Every row comes from one small tree of marks. Brackets hold a mark, then the marks that hang from it, in the order of their numbers. Every link used is in the known rows. Which tree was each row made from?
In the rows, 128 means zero.
Known rows
(Q428 (Q767 Q396)): [151 177 127 108 128 140 122  90 189  74 180 102 134  98 145 118 145 134
 124 161 118 120]
(Q855 Q83 (Q178 Q396)): [106 122 111  70 118 103 125 162 139 123  96 201  93 139 129 107 126 130
 125 163 164 114]
(Q263 (Q217 (Q767 Q396))): [ 91 118 155  92 133  90 145 107  99 142 163  92 161 145 205 124 128 117
 131 140 107 121]
(Q263 (Q217 (Q767 Q37))): [112 101 152  93 129  54 143 109  76 146 144  99 151 159 206 123 130 115
 132 108 111 121]
(Q428 Q178 Q767): [150 171 132 163 152 101 112  70 150 108 105  93 102 109 149 121 166 121
 110 100  64 120]
(Q855 Q83): [127 122 133  58 120 133 124 108 132 133 145 155 110 123 144 108 147 130
 143 186 114 110]
(Q851 (Q263 (Q217 (Q767 Q396)))): [130 102 164  80 107  99 158 103  80 146 194 107 146 147 157 116 142 110
 126 134 104 129]
(Q83 (Q855 (Q767 Q37 Q396))): [171 132 120 132  90 136 151 117 167 131 158 132 122 107 107 128 161 132
 124 146 157 133]
(Q263 (Q217 (Q767 (Q396 Q178)))): [ 85 110 163  95 135  96 148 104  91 145 140  95 160 147 203 130 124 109
 130 128 101 118]
(Q932 (Q767 (Q396 (Q178 (Q855 Q83))))): [135 108 118 118 124 140 119 119 168 102 133 151 130 124 115 140 145 125
 137 140 122 126]
(Q263 (Q217 (Q767 Q37 (Q396 (Q178 Q428 (Q855 Q83)))))): [100 114 154 136 137 100 144 133  95 147 125 101 166 178 189 130  93 117
 144  98 110 125]
(Q767 Q37 (Q396 (Q178 Q428 (Q855 Q83)))): [172 152 153 129 119 167 134 139 111 135 109 115 175 135  99 147  89 127
 147  94 146 123]
(Q767 Q37 (Q396 (Q178 Q428 Q855))): [176 150 154 130 122 162 132 135  92 136 118 104 178 128  98 153  94 128
 140  88 149 126]
(Q428 (Q178 Q396 (Q855 Q83)) Q767): [130 180  96 231 175 106  80 137 158 117  90 111  88 133 132 120 134 165
 122 100  66 130]
(Q396 (Q178 Q428 Q855)): [109  78 144 155 165 161 107 127  18 150 112 136 118 138 122 159 114 127
 125 122 112 125]
(Q217 Q263 (Q767 Q37 (Q396 (Q178 Q428)))): [ 80 104 144  49 116 158 148  93 112 140  78  78 177  85 132 122 113  86
 146  78  97 112]
(Q83 (Q855 (Q767 Q396))): [147 127 118 132 100 153 148 113 165 131 168 137 113  99 111 127 170 134
 120 173 148 133]
(Q428 (Q178 Q396 Q855) Q767): [135 175  98 233 179  98  77 131 130 118 103  97  93 123 131 130 141 167
 111  92  71 132]
(Q217 Q263 (Q767 Q37 (Q396 Q178))): [ 83 107 146  29 110 150 147  81 120 139  76  78 178  71 137 119 128  95
 146  84  99 109]
(Q428 Q178 (Q767 Q396)): [155 205 138 164 143 126 121  78 187 103 112  79 129  98 138 123 153 123
 115 107  74 121]
(Q83 (Q855 (Q178 Q428) (Q767 Q396))): [133 117 115 156 100 150 157 138 159 123 145 168 104 125 103 127 147 115
 109 154 185 137]
(Q217 Q263): [ 97  91 135  49 121 127 124  72  73 129 141 110 128  83 123 111 157  99
 125 158  98 122]
(Q178 Q396 Q428 (Q855 Q83 Q767)): [102 115  85 220 177 144  81 231 105 150 135 168  87 176  81 138  69 169
 139 150 130 155]

Which tree is each row?
[160 131 120 125 129 131  96 138 115 140 154 130 138 111  96 137 132 180
 130 149 163 143]
(Q178 (Q855 (Q767 Q37 Q396)))
[142 120  94 188 116 122 142 157 122 109 141 156  91 144 126 125 140 123
 110 117 171 128]
(Q83 (Q855 (Q178 Q396 (Q428 (Q767 Q37)))))
[115 125 156  94 123  77 150 112 102 142 150  88 170 153 198 125 120 116
 135 112 118 121]
(Q263 (Q217 (Q767 Q37 Q396)))
[ 99 109 112 107 123 110 133 195 178 128  75 224  76 171  88 117  92 111
 123 154 172 143]
(Q855 Q83 (Q178 Q396 Q428) Q767)
[134 127 107 172 111 152 150 127 140 104 161 149 104 127 134 121 153 118
 109 145 170 124]
(Q83 (Q855 (Q178 (Q428 (Q767 Q396)))))
[141 117 127 134 102 157 150 110 154 133 146 139 114 102 110 133 164 125
 120 162 142 130]
(Q83 (Q855 (Q767 (Q396 Q178))))
[143 133 115 184 144 166 106 180 131 140 144 150 128 166  85 134  82 155
 148 140 151 149]
(Q178 Q428 (Q855 Q83 (Q767 Q37 Q396)))
[106 142  73 252 189 147  74 216 119 110 156 144  87 181 114 129  72 170
 140 138 112 141]
(Q178 Q396 (Q428 Q767) (Q855 Q83))
[141  94 174  81 102  95 164 102  72 149 162 108 153 153 151 123 135 101
 129 103 105 129]
(Q851 (Q263 (Q217 (Q767 Q37 (Q396 Q178)))))
[148 106 101 171 104 111 148 167 135 129 120 176  89 145  97 131 136 120
 110 116 186 142]
(Q83 (Q855 (Q178 Q396 Q428) (Q767 Q37)))
[170 111 122 140 119 126 126 133 144 102 126 135 146 141 102 152 125 118
 136  88 139 134]
(Q932 (Q767 Q37 (Q396 (Q178 Q428 Q855))))
[136 124 157  61 113 145 136 106 157 135 120 139 135  95  97 141 136 119
 123 163 134 135]
(Q855 (Q767 (Q396 Q178)))
[162 125 117 125  81 126 159 126 172 121 129 162 116 113 103 123 161 125
 112 136 197 133]
(Q83 (Q855 Q178 (Q767 Q37 Q396)))
[ 92 122 133  26 106 142 142  89 132 136 110  73 177  70 139 109 134 106
 145 102 109 112]
(Q217 Q263 (Q767 Q37 Q396))
[158 124 117 154  91 138 161 143 161 123 132 163 115 133  96 129 140 114
 114 126 196 138]
(Q83 (Q855 (Q178 Q428) (Q767 Q37 Q396)))
[123 142 100 190 170 122 107 181 111 104 162 125  95 156 122 138  91 124
 121 128 103 137]
(Q178 Q396 (Q428 Q767))
[135 164 129 131 137 158 116  98 184  79 144 114 132 112 140 123 131 138
 132 148 110 119]
(Q428 (Q767 (Q396 (Q178 (Q855 Q83)))))
[ 81 105 136  51 118 154 134  90 110 142  81  78 178  74 134 121 125 109
 147  84 103 113]
(Q217 Q263 (Q767 Q37 (Q396 (Q178 Q855))))
[104  77 142 151 156 162 111 137  71 149  88 161 107 150 106 149 105 124
 134 130 111 133]
(Q396 (Q178 Q428 (Q855 Q83 Q767)))
[111 126  86 161 162 130  73 189  88 146 149 153 100 136 117 126 115 194
 138 168 125 129]
(Q178 Q396 (Q855 Q83))
[103 111 156 140 140  95 142 130  76 148 132  92 169 170 188 137  98 117
 136  92 115 126]
(Q263 (Q217 (Q767 Q37 (Q396 (Q178 Q428 Q855)))))
[120 138 135  39  89 131 148 138 231 116  90 207 114 125  97 106 128 120
 127 182 187 130]
(Q855 Q83 Q178 (Q767 Q396))
[130 147 113 187 171 104  83 145  56 172  98 110 105 115 118 143 143 164
 114 108  86 130]
(Q428 (Q178 Q396 Q855))
[132 130 140  44  97 118 142 126 175 118 114 179 122 102  95 126 142 120
 105 169 201 137]
(Q855 Q178 (Q767 Q396))
[179 214 121 207 141 124 105 106 194 106  91  85 137 125 124 118 129 156
 134  73  93 125]
(Q428 (Q178 (Q855 Q83)) (Q767 Q37 Q396))
